Known rows, with every way that one mark hangs from another
(mepom nibisa): [ -1  -3  -4   5  15   8  -8 -27   3 -15  -1  22 -13   7   4 -24   7  -6
  -4   4   5   6   3 -37   1 -12 -25  13   1  16   3   3 -20   6   4  -4
   8  11   3   1   7 -14   5   3   5  18  -4]
(mepom (nibisa (dufoz rezo) (vofule vepez))): [  4 -25  16  17  -4 -29 -18 -19 -20  22  -2  13  -5  -8 -16 -11  76   5
  30  21  24  48 -13 -62  18  11 -68 -28  17  25 -17 -52 -13  -4  -6 -13
   5  47   3   6  41  27  12 -26   2  25 -15]
(vofule (mepom (nibisa (dufoz rezo) vepez))): [ -2 -15  11   7  18 -10 -42 -28 -14   3  -2  10   1  -1 -21   3  67  13
   6  -5  21  31   5 -45 -26  17 -62 -21 -16  62  -4 -30 -41 -18   2 -35
  13  38   6   7  33  24  20 -13  27   7  -9]
(vepez (vofule dufoz (mepom nibisa))): [ 20  -5 -23  11   1 -13  -9 -20   0 -49   6   6 -25  13  18  -8  23 -10
   1  43 -21  67 -16 -67 -36   3 -33  -3   5  48 -21 -16 -20  -3 -25 -39
  17   7  20 -15  17  36  13  23  31  41  23]
(mepom nibisa vofule): [  5  11 -10   4  32   9 -17 -38   3   4  -5  54 -34  20 -15 -37   9  -7
  -9  38  -4  18   0 -48   6  -9 -45  38  -8  17   9  -1 -15  18   4  11
  12  27  -7  -6  12 -28   7 -15  10  30 -20]
(dufoz rezo (vofule nibisa vepez)): [-18   3  18  -6  31 -10  23  18  40  49  -6  16  29  -9 -17 -33  40   2
  22  34 -44  10   0 -28  12   8 -45 -13  11  31  18  -8 -19  -8  17 -12
  56  10 -13 -40  -7  43  33 -10 -16 -30 -36]
(vepez (vofule (dufoz rezo) mepom)): [ 20  -1 -23   9 -16 -19  -1 -10   3  -1   5  -2   1   7  27  27  41   0
   8  56 -25  48  -8 -34 -34  17 -27 -13   4  50 -29  -9 -14  -3 -10 -50
  25  -6   7 -23   3  57  26   8  21  20   5]
(dufoz (vofule nibisa)): [-28   5   2  -9  32   4  10  -1  22   8  -1  -3  28  -6 -14 -29  -7   2
   6  26 -44  -6   4 -23   6   4  -4  -1   0  19  19 -12 -17  -9   0  -5
  38  15   1 -27  -2  28  15 -10  -6 -22 -21]
(vofule nibisa): [-11 -11  12   2  18  12   7  10   9   4   8   0  -9  -5 -12 -39   3  -7
  -1   8 -40  -1  -2 -17   7   4  -3  -3  14   9   7  -9 -14 -14  -7   1
  12   0   4 -22   7  20  -4  15  12 -22   0]
(vofule (dufoz rezo)): [  3  -5 -15   3  -7  -6   1 -14  12   9   2   8  22  -2  -7  21  27  -5
  17  16   3   2 -14  -4  14  16 -27  -6   3  16 -25  -7  -5   5  11 -35
  16  -1  -8  -8  -6  48  24   4  -1   8  12]
(dufoz vofule): [-13  18  -6 -11  14  -9   0  -9  11   7 -15   2  32   1   3  11 -12   8
   4  12  -8  -5   7  -6  10   0  -2   5 -16  12   5  -1   1   5   8  -5
  30  10  -8  -9 -10  11  15 -25 -12  -1 -20]
(vofule (dufoz rezo) mepom nibisa vepez): [  7 -25   4  -8  12 -23  25  38  35  -2  17  15  -8   2 -11 -28  66 -27
  18  12 -53  46 -19 -38 -16  30 -50 -30  29  47 -13 -30 -33 -29 -15 -41
  28  -2   2 -43   5  81  17  42  17 -18  11]
(nibisa (dufoz vofule)): [-18   5   3  -5   4 -17 -36 -24   6   8 -17 -16  43 -10  -7  18  -2  24
  11   5  13   1  -1 -15   6   7  -1  -6 -13  23   4 -20 -10  -4   4  -2
  24  32   5 -13   0  36  21 -38 -10   6 -13]
(vofule vepez): [  3 -10  13   0  -3 -14  17  28  11  10   8   7 -13  -2  -7 -12  24  -9
   7  -9  -3  33  -8  -7   0   4 -14 -12   6   0  -5  -7   2 -11  -2   3
   1   0   0  -4   6   6   2  14  -6  -1   6]
(nibisa dufoz vepez vofule): [  3 -26  30  17 -13 -16 -34   6 -47   4  -5 -21   5 -14 -39  13  34  30
  19  -2  30  38 -11 -13   5  19  -6 -35 -21  -5 -17 -71   1 -26 -16  -7
 -31  58   6  26  49  16 -11 -38  10   9   4]
(nibisa vepez (vofule dufoz)): [ 15 -17  19   4  -5  -8   0  17 -39 -18   6  -8   5  -5 -43  16  23  13
  26  14   5  45 -19  -9  13  35 -21 -27 -20  -9 -31 -75   6 -22 -19 -23
 -21  41   2  28  47  28 -10 -16  17  18  22]
(vepez (vofule mepom nibisa)): [  4   0  -1   8   6  -7   3  16   0  -9  12 -11 -32   4  15 -32  13  -7
  -6  44 -61  47  -1 -33 -43   7  -1 -11  11  39   6 -10 -19 -15 -25 -19
  20  -4  18 -32   8  29  -1  19  30  -8 -11]
(vepez vofule): [  7  12  -1  16 -15  -4  -3  -7  -9  10  -1 -11 -14   0  13   3   3  10
   0  46 -11  32  -6 -11 -12  -7  16  -2  -2   2  -2   5   3  11  -7  -7
   2   1   7  -5   1   0   0  -3   2  19 -11]
(nibisa (dufoz rezo vofule) vepez): [-17   7  21   5  13 -19 -34 -24  -5  52 -20  -6  57 -22 -34  34  36  40
  18   7  24   4   5 -11   8  12 -32 -19 -35  28   2 -17 -17 -11  16 -21
  21  43  -8  -2  14  40  34 -57  -8   2 -22]
(dufoz rezo): [  0   4  -3   3   3   0   5 -11   6  32  -6   8  13  -9   5   9  23   7
  16  16   3 -13   3   2   6   2 -21  -1   3  20 -10  10  -4   6  10  -9
  14  -3 -10   2  -7   8  21 -12  -5  -5 -16]
(vepez (vofule (mepom (nibisa (dufoz rezo))))): [  9  -4 -11  22  -1 -17 -43 -45 -11   8  -6  -2  -9   2  25   1  53  14
   3  47   4  49   3 -68 -39  -1 -45  -8   1  67  -9 -12 -31   0  -9 -37
  24  22  17 -10  16  31  21 -10  25  31 -18]

Rows
[ 15   9  -8  15 -23 -12  -1 -20   0  22  -4  -4   9  -3   2  22  29  12
  16  63  -8  39 -15 -26 -11   4 -20  -5   7  18 -25  -6   0   9   0 -39
  16   6  -2 -12  -3  49  27  -1   5  32   8]	(vepez (vofule (dufoz rezo)))
[-14 -10  34  12  24   3 -45  -3 -16  30   5  18 -27   5 -70 -27  25  14
   4  16 -23  37 -13 -23  -3  16 -27  -5 -14  13  12 -40 -36 -20 -12  10
 -10  58  -1 -21  37  27   1 -28  22   1  -7]	(mepom (vofule (nibisa dufoz vepez)))
[  1  -5   4  15  22 -22 -35 -33   9  45  -9  50 -19   8 -27 -25  66   1
  14  34  14  48 -10 -64  13  -2 -84  17   2  37   6 -11 -32   8  11   1
  14  46 -10 -21  24  12  28 -29  -2  40 -16]	(mepom (nibisa (dufoz rezo)) (vofule vepez))
[ 26   0  -1  15 -16 -15  -3   3 -12   6   8  -3   0  -7 -10  29  52   9
  12  46 -12  65 -12 -21 -35  22 -37 -25 -20  43 -27 -26 -18 -13 -12 -54
  19  11   7  -6  20  47  18  -6  28  17   9]	(nibisa (vepez (vofule (dufoz rezo) mepom)))
[ 18   0  11  25  -5   3  -9 -24 -13 -16   6   9 -20   1 -34  -6  31  16
   9  42  -8  75 -24 -49 -14   6 -31  -7 -21  20 -14 -25 -18   0 -15 -27
  -4  42  10  11  29  25   2   0  22  44  26]	(mepom (nibisa (vepez (vofule dufoz))))
[-19  11  -1   0  10 -20 -36 -35   7  38 -23  -7  58 -15   3  25  24  22
  18  17  19 -15   4 -13   8   9 -27  -5  -9  33   5 -10 -10   1  18 -14
  38  29  -8 -15  -6  44  41 -48 -17   5 -29]	(nibisa (dufoz rezo vofule))
[ 15 -16  10  17 -14  -4   4   1 -35  14   3   2  17 -11 -36  27  45  16
  35  33  15  31 -21  -7  22  33 -45 -25 -18  -1 -32 -64   7 -15  -2 -39
  -4  36 -14  27  38  33  12 -31  15  11  10]	(nibisa vepez (vofule (dufoz rezo)))
[-14   4  27   0  11 -18 -40  -7  -5  16 -16 -17  43 -14 -40  20  14  37
  12  -6  15  19   0  -8  -1  14 -10 -19 -37  20   5 -34 -14 -13   4  -9
   8  46   1  -3  17  36  14 -49  -7   0  -5]	(nibisa (dufoz vofule) vepez)
[ -3   4  -3 -20  20 -33  17  18  34  28 -13  17  27   1  20  11  48   1
   9  15 -23  20  11 -21 -16  17 -55 -18  -3  54   1  -5 -14 -10   9 -30
  52  -3 -11 -31  -8  20  32 -17  -5 -15 -31]	(dufoz rezo (vofule mepom vepez))
[-13   3   0 -18  14 -47 -19   8  27  25 -12  -4  36  -9   6  26  59   7
  11   4  -2  29   2 -30 -17  18 -48 -32   3  61   1 -24 -24 -20   4 -25
  41  22  -2 -33   4  56  31 -27  -5  -3 -21]	(nibisa (dufoz rezo (vofule mepom vepez)))
[ 20 -20  -2   9   0 -15  14  -8  -9  -5  10  26  -6  -2 -17 -16  65  -8
  35  40   4  55 -24 -58  29  18 -71 -15  16  18 -31 -55  -9  -4  -3 -30
  13  29  -5   4  33  35  15   1   4  31   8]	(mepom (nibisa (vofule (dufoz rezo) vepez)))
[ 10 -33  12   1 -12 -48 -18  38 -21 -21   4 -17 -18   1   5   6  54  -2
  14 -11   2  66 -13 -31 -15  25 -24 -51  16  30 -13 -73  -9 -36 -33 -10
  -6  26  16  -7  38  41 -16  -4  13  11   3]	(nibisa dufoz (vofule mepom vepez))
[ -9  -8  24  17  32  -1 -34 -15 -11  60  -4  29  -9  -1 -68 -25  52  16
  14  34 -22  22  -9 -24   2  18 -55   4 -15  22  11 -33 -32 -14   9  -5
   1  58 -11 -17  35  34  19 -43  16  -4 -21]	(mepom (vofule (nibisa (dufoz rezo) vepez)))
[ 10 -12  -1   1 -13 -22  17  11  25  24   6  11   8  -6 -13  10  54 -12
  25   7  -2  36 -22 -14  11  19 -44 -22  15  13 -29 -12  -8  -7   7 -29
  13   2 -12 -14  -1  57  19  14  -9  12  25]	(vofule (dufoz rezo) vepez)
[-16  -1  15  -5   2 -32 -21   7  24  19 -17 -10  24  -9 -15  12  28  12
  11  -3   6  36 -14 -25   6   8 -13 -22   2  24   7 -23 -13 -14   0   6
  25  29   4 -28   5  46  17 -23 -24   8  -3]	(nibisa (dufoz (vofule vepez)))
[-14 -26  32   5   3 -18 -10  28  17  12   4  -9 -16 -10 -35 -34  38  -7
  15 -14 -30  40 -17 -25   2  10 -16 -30  27  15   8 -28 -26 -27 -22   6
  -2  26  15 -35  17  59   0  18   5 -13  14]	(vofule (nibisa dufoz) vepez)
[ -4 -23  18  -5   8  -7  26  40  33 -13  16   4 -14   1 -36 -40  30 -23
  12   1 -51  46 -28 -30  11  19 -18 -26  27  10  -7 -26 -17 -28 -18 -12
   5  10   5 -38  11  64   1  42   9  -4  35]	(vofule dufoz nibisa vepez)
[  7   0  -3  22  -9   1   9 -12   5  24  12  -1   3  -9  -8 -19  34  -1
  20  67 -48  36 -20 -41  -3  12 -21 -13  19  22 -17 -13 -21   2 -11 -39
  19   6  10 -29   8  66  23  11  13   7   5]	(vepez (vofule (dufoz rezo) nibisa))
[ 12   8   0  10  23   6 -18 -41  -5  18  -4  65 -11   8 -51 -11  46   5
  14  46   6  39 -20 -48  10  11 -80  23 -30  29 -15 -26 -28  10  18 -26
  15  44 -19  -1  26  11  29 -22  20  38   0]	(mepom (nibisa vepez) (vofule (dufoz rezo)))
[  5 -24  19  18 -17 -37 -13   9 -20  38  -8  -7   4 -12 -13  11  71  16
  28  17  25  45 -11 -25  16  18 -41 -40  16   8 -19 -52   1 -16  -9 -11
  -4  37   3   2  32  37  11 -32  -8  11  -7]	(nibisa (dufoz rezo) (vofule vepez))
[  6 -24  -9 -11  21  -2   5  20  21 -44  19   2 -11   3  -7 -18  14 -28
   1   5 -53  29 -12 -28 -20  22 -20 -17  23  40  -7 -33 -37 -28 -31 -34
  11   2  12 -32   7  68  -1  45  31 -14  27]	(vofule dufoz mepom nibisa)
[ 21 -18 -15  -7  16 -18  13   1  25 -17  13  35 -14   9   0 -14  69 -25
  12  12 -12  53 -12 -62 -11  16 -79 -17  18  56 -22 -21 -32 -12  -9 -46
  31   7  -2 -23  11  44  26  28  16  16  17]	(vofule (dufoz rezo) (mepom nibisa) vepez)
[  3  -5  -3  -4  25  10  -4  -6  12  -5   9  30 -20  14 -42 -34   9 -26
   8  43 -49  25 -16 -33  12  18 -29  20  10  15  -2 -26 -25  -9 -14  -8
   7  24  -7 -36  12  44   3   5  19  13  11]	(mepom (vofule dufoz nibisa))
[ 21 -23  -1   4  -7 -15  -2  18 -34 -10   8   3   6  -3 -14  32  57   5
  25  24   1  46 -13 -17  -7  40 -55 -34 -18  29 -39 -73  -8 -29 -18 -53
   6  29  -5  20  42  36   8 -17  28   6   2]	(nibisa vepez (vofule (dufoz rezo) mepom))
[ -9  -8  11   7  30  -1 -39 -14   0  21   0  18 -24   7 -40 -37  11   1
  -2  25 -24  20 -11 -35   7   8 -22  12   7  20  13 -24 -32  -8 -12  11
  -4  39   4 -33  21  36   3 -16  14   3  -7]	(mepom (vofule (nibisa dufoz)))
[ -2   5  -6  17  27  -9 -47 -62  -7  32  -9  41  -8   6 -18 -18  43   6
   4  39  17  17 -10 -56   7  -6 -65  26  -4  39   3  -9 -30  21  11  -3
  12  43 -13 -15  18   6  28 -39   2  37 -25]	(mepom (nibisa (dufoz rezo)) vofule)
[ 16 -23   9   3 -15 -24  21  35 -12 -17   9  -3 -12   0 -16   5  35 -12
  28  11  -7  61 -32 -25  18  24 -26 -33  14  -8 -28 -65  14 -20 -20 -15
  -6  18  -1   4  30  40 -10   6   2  19  29]	(nibisa (vofule dufoz vepez))
[  2  -2   2  14  -7   3   3  -1   3 -10  12 -15 -14  -2 -17 -21   9  -8
   9  57 -56  51 -24 -36  -6   7   1 -10  16  13 -16 -19 -19  -6 -23 -20
   7   9  15 -33   8  65   6  21  16  10  21]	(vepez (vofule dufoz nibisa))
[-18   5  -7   6  27 -12 -38 -61  13  31 -24  10  44  -6  -2   2  28  20
  16  25  21  -5   2 -54  16  -4 -51   5  -8  48   4 -10 -29  12  21 -20
  45  36  -3  -8   1  33  42 -45  -9  20 -33]	(mepom (nibisa (dufoz rezo vofule)))
[ -2  -4  22  14  31  -1 -56 -36 -24  12  -7  32 -26  11 -57 -20  38  12
  -3  18  18  45  -6 -46   0   3 -53  13 -27  19  11 -31 -31  -7   0   6
 -13  67   3   6  43  -5   9 -38  17  34  -7]	(mepom (nibisa dufoz vepez) vofule)
[ 27 -36   0 -11  -8 -38  16  49  -7 -45  13   2 -19   7   0  13  43 -15
  14   9 -14  69 -21 -31  -8  35 -36 -37  15  24 -33 -68   1 -33 -33 -23
   0  15   5  -7  27  45 -11  16  18  12  28]	(nibisa (vofule dufoz mepom vepez))
[ 18 -26  -1 -15 -10 -35  16  44  20 -37  12   5 -13   7  -1   7  40 -25
   4 -11 -20  60 -20 -22 -19  25 -26 -25   9  34 -22 -30 -15 -32 -24 -26
  12  -3   3 -22  13  51   5  36   9   5  34]	(vofule dufoz mepom vepez)
